Known rows, with every way that one mark hangs from another:
[Q889 [Q653 [Q72 [Q12 Q520] Q206] Q763]]: [ 45.8   6.0 -25.6   5.2  43.6   5.9  21.3  -0.3  15.1 -17.0  -2.2 -38.9
   4.5  33.4 -17.2  27.3  17.3]
[Q889 [Q653 [Q72 Q206] Q763]]: [ 52.0  18.3 -31.1   8.9  52.6  -9.3  14.7  28.7 -19.9   3.0   6.2 -38.8
  13.1   2.7 -17.9   4.3  14.7]
[Q72 [Q12 Q520]]: [ 10.8  -9.6   0.5  -7.0  35.7  -8.1  20.7  -4.7  30.6 -11.6 -10.9   8.4
  -7.4  49.2   1.0  24.4  14.4]
[Q72 [Q12 Q520] [Q206 Q979]]: [ 32.5  -5.0   6.2 -23.2  26.1  -3.9  21.8  -6.0  41.9  -6.8 -11.0 -10.0
  -5.3  66.8 -10.1  10.4   2.7]
[Q979 [Q206 Q520] [Q653 Q763 Q889]]: [ 44.2  15.7 -41.4  -5.2  14.5 -59.6  10.3 -20.0 -35.4   5.3 -16.3 -36.8
  -2.6  -3.3 -28.4  -0.5  16.3]
[Q979 Q206 Q653]: [ 16.0   6.1 -28.2 -11.9  35.7 -40.8  12.3 -16.4 -23.3   0.2 -21.2   2.8
   6.3  13.7   5.9 -20.6   9.1]
[Q584 Q12]: [  0.0  -4.4  -5.0   2.0  55.2 -10.7  32.9  24.3 -12.6  -7.2  -9.1   5.9
   0.8  15.7  21.3  14.0   7.0]
[Q889 [Q653 [Q72 Q206]]]: [ 40.3   7.2 -11.4  -2.1  54.7 -10.7  19.2  40.5 -23.6  -6.6   0.0 -29.4
  10.8  12.4  -5.6  -9.6  20.1]
[Q653 [Q72 Q12 [Q206 Q520 Q979]] Q763]: [ 65.1  -7.5 -21.4 -24.7  31.9  -8.2  16.2   9.5  20.2  11.6   4.3 -52.0
   3.5  33.8 -19.5  20.2   6.3]
[Q206 Q520 [Q979 [Q653 Q72 Q763 Q889]]]: [ 62.4   4.0 -36.1 -14.5  12.0 -43.0 -10.0  15.6 -10.4   9.1   8.0 -54.5
  -8.1  24.5 -40.3  23.4  10.0]
[Q584 [Q12 Q520]]: [  3.6  -8.4  11.3   1.4  40.5  -6.8  32.7   5.9   2.4 -23.1 -15.1   5.6
  -7.1  38.3   9.6  23.4  14.2]
[Q72 Q12 [Q206 [Q979 [Q653 Q889]]]]: [ 25.2   6.7 -34.7 -19.1  23.0 -29.3  10.1   6.0  13.8  -3.8  -4.5 -23.5
  -1.1  45.8 -14.3   1.3  -8.8]
[Q12 Q584]: [ 29.4  17.4 -18.8  -7.7  34.2 -32.8  33.0  21.2  -3.4  12.8  -1.1   1.9
   3.5  39.1 -11.1 -15.6   2.6]
[Q12 Q520 Q584]: [ 31.7  13.6  -3.9  -8.2  21.8 -27.3  32.0   2.4  13.6  -0.8  -7.5   1.7
  -4.5  60.8 -21.5  -6.5  10.8]
[Q889 [Q653 [Q72 Q12 [Q206 Q520]] Q763]]: [ 61.7  -2.8 -25.4   3.3  50.2  -1.5  29.2  20.4  -8.4  -0.5 -10.8 -57.6
  15.6   4.0 -13.6   6.8  17.5]
[Q206 Q520]: [ 34.0 -11.4  13.3  -9.1  39.2 -28.2  19.2  26.6 -12.6  10.1 -13.2  -8.7
   5.3  10.1  -6.6  -7.5  20.2]
[Q653 [Q72 Q12] Q763 Q889]: [ 23.1  15.1 -53.6  -5.0  33.8 -24.0   4.2  15.7   7.7  -0.4  30.4 -32.3
 -18.4  24.2 -17.2  58.5  12.5]
[Q979 [Q653 Q72 Q889]]: [ 17.0   7.3 -37.0 -11.7  25.9 -41.3  -8.0  26.0 -22.1 -11.7  17.6 -21.2
  -7.4  25.1 -16.1  15.7  14.7]
[Q653 Q889]: [ 15.3  16.4 -12.9  -5.6  32.2 -40.0   9.6  32.3 -12.7   2.8  10.8  -5.3
 -14.9  19.1 -14.5  17.0  15.7]
[Q979 Q206 [Q653 Q763 Q889]]: [ 27.1  29.1 -57.2  -2.1  21.0 -55.7   3.4 -22.2 -25.4   4.7  -2.5 -21.1
  -5.3   4.6 -21.3   8.9   7.6]
[Q653 Q72]: [ 22.3  -1.6 -12.6 -15.3  43.1 -21.5   4.4  31.8  -8.2   0.7  17.1  -7.5
  -3.0  24.0   0.4  16.3  18.2]

Rows:
[ 26.2  -4.4 -29.6 -22.7   9.4 -24.2  -5.3  -4.5  29.0 -21.7   5.9 -28.5
 -22.9  73.3 -21.1  40.0  11.2] | [Q206 [Q979 [Q653 [Q72 [Q12 Q520]] Q889]]]
[ 31.1  13.8 -37.2 -12.2  17.1 -16.4  11.3  -3.8  19.3 -21.2  26.4 -43.4
 -17.0  46.7 -32.1  54.2  17.0] | [Q653 [Q72 [Q12 Q520] Q206] Q763 Q889]
[ 73.1   0.2  -9.8 -24.3  28.2 -19.4   7.6  22.2  -0.1  16.4   9.1 -51.5
   4.7  24.3 -30.9   7.8  11.5] | [Q653 [Q72 [Q206 Q520 Q979]] Q763]
[ 46.3   3.0 -42.3 -11.9  31.6 -23.6 -14.2   6.6   3.9  14.6   9.3 -23.5
   3.2  30.1 -19.5  17.6  -3.2] | [Q206 [Q979 [Q653 Q72 Q763]]]
[ 40.6   6.8 -33.3  -2.4  34.2 -26.3  -5.3  -2.1   7.2  23.1  -7.0  -6.9
   9.0  23.2 -17.6   3.0 -11.4] | [Q206 [Q979 [Q653 Q763]]]
[ 53.7  27.0 -35.9 -19.4  22.3 -31.1  -2.5  27.0  -1.0   8.5  34.0 -49.7
 -14.8  32.6 -39.6  33.0   7.1] | [Q653 [Q72 [Q206 Q979]] Q763 Q889]
[ 71.9  14.7 -20.0 -23.2  14.6 -35.4   3.6  28.6  -7.5  10.3  20.2 -65.8
 -11.9  26.3 -45.9  23.8  15.4] | [Q653 [Q72 [Q206 Q520 Q979]] Q763 Q889]
[ 42.7  20.3 -57.6 -14.1  33.4 -13.2  35.3   4.0  14.0   4.5  20.2 -36.1
   8.5  44.0 -19.3   9.7  -2.8] | [Q653 [Q72 [Q12 Q584] Q206] Q763]
[ 65.0  -2.7 -15.1 -12.2  25.7 -27.7   6.9   0.8  -3.3  18.6 -18.9 -34.6
  21.8  15.9 -30.1 -21.9  -5.5] | [Q72 [Q206 Q520 [Q979 [Q653 Q763]]]]
[ 38.7 -10.1 -20.6 -24.2  26.4 -42.0  10.2  -6.5 -34.2  -7.0 -16.2 -30.2
   4.8  13.3  -1.2 -17.4  24.9] | [Q979 [Q206 Q520] [Q653 Q72]]
[ 31.4  22.8 -41.3  -4.1  29.6 -36.0  -2.5  27.2 -12.7   4.0  34.5 -30.6
 -16.4  14.8 -28.2  46.4  17.3] | [Q653 Q72 Q763 Q889]
[ 60.9   0.8  -7.9 -28.0  24.9 -20.6  48.8  10.8  22.2  14.4 -20.0 -34.7
   8.6  57.6 -18.4 -25.5  -3.8] | [Q72 [Q12 Q584] [Q206 Q520 Q979]]
[ 16.9  -9.5 -38.2 -19.5  40.2 -12.6  10.8   5.6   1.6 -16.0   3.8 -18.6
  15.9  33.1   5.2  -2.0   1.7] | [Q979 [Q653 [Q72 Q12 Q206]]]
[ 31.9 -10.3 -32.2 -22.0  21.0 -31.6  13.7  15.1 -13.3 -21.5   3.1 -50.0
   3.6  27.3 -15.9   3.1  15.7] | [Q979 [Q653 [Q72 Q12 [Q206 Q520]] Q889]]
[ 30.6  -0.4 -37.2 -21.5  15.6 -16.4  31.0 -16.9  19.5 -28.5  -1.9 -25.4
  10.1  76.2 -16.9 -10.6   1.4] | [Q979 [Q653 [Q72 [Q12 Q520 Q584] Q206]]]
[ 51.5 -19.5  -6.4 -25.1  26.8 -29.2  -3.4  21.5  -5.9   5.3  -9.3 -30.7
   4.7  34.1 -13.6  -7.7  11.9] | [Q206 Q520 [Q979 [Q653 Q72]]]
[ 37.9   6.8 -43.0  13.3  58.8  -0.1  15.9  18.1   3.0   4.4   1.2 -29.9
   2.0  10.3  -2.9  33.1  12.3] | [Q889 [Q653 [Q72 Q12] Q763]]
[  9.5 -12.8 -38.7 -13.2  42.5 -16.0   3.9   6.3   5.7 -10.7   1.7  -7.9
   6.7  32.5   9.8  13.0   5.3] | [Q979 [Q653 [Q72 Q12]]]
[ 26.0  15.9 -22.8 -19.8  28.6 -34.5   8.0  37.8 -18.0 -11.3  30.8 -31.5
 -10.4  26.7 -19.8  16.3  19.9] | [Q653 [Q72 Q206] Q889]
[ 86.6   4.4  -8.9  -4.7  40.9 -11.5  15.4  32.1 -11.5  14.6  -9.6 -63.5
   9.7  12.6 -30.6  -3.1  15.4] | [Q889 [Q653 [Q72 [Q206 Q520 Q979]] Q763]]
[ 35.5  30.9 -68.0  -6.5  23.0 -31.9  25.1  11.9  10.2   3.9  29.1 -39.5
 -16.6  45.6 -29.5  40.8   4.6] | [Q653 [Q72 [Q12 Q584]] Q763 Q889]
[ 41.9  34.9 -67.3 -13.2  20.8 -29.3  31.7  11.2   6.9  -2.6  31.1 -51.2
  -7.2  45.9 -33.9  25.6   1.1] | [Q653 [Q72 [Q12 Q584] Q206] Q763 Q889]
[ 57.3   8.4 -27.2  -5.1  14.7 -45.7  -2.8   9.5  -7.0  18.5  -9.6 -38.7
  -3.4  17.2 -40.7   9.0   2.3] | [Q206 Q520 [Q979 [Q653 Q763 Q889]]]
[ 46.4   5.8 -35.5 -15.0  24.7 -25.1  17.9  17.0  -2.2  -5.2  19.1 -60.3
  -6.0  17.3 -27.7  34.0  17.6] | [Q653 [Q72 Q12 [Q206 Q520]] Q763 Q889]
[ 47.6  10.7 -31.5  -9.7  32.1 -25.0   1.4  -2.9   3.7  17.8  -6.1 -17.1
  18.2  24.7 -23.5 -12.3 -14.4] | [Q72 [Q206 [Q979 [Q653 Q763]]]]
[ 48.5 -13.4   7.0 -26.2  33.7 -13.0  27.2  14.8  19.8  10.1 -19.4 -27.6
   6.0  38.2  -6.4  -8.8   3.8] | [Q72 Q12 [Q206 Q520 Q979]]
[ 29.7  20.3 -52.4 -11.4  31.1 -20.5  12.2  14.6   4.7  -5.9  32.1 -42.1
  -8.6  25.1 -22.0  44.0   9.6] | [Q653 [Q72 Q12 Q206] Q763 Q889]
[ 63.0  10.7 -25.6 -12.2  13.3 -43.1   3.7   7.5  -9.9  11.7  -7.1 -48.9
   5.8  18.0 -44.2  -6.3  -1.3] | [Q72 [Q206 Q520 [Q979 [Q653 Q763 Q889]]]]
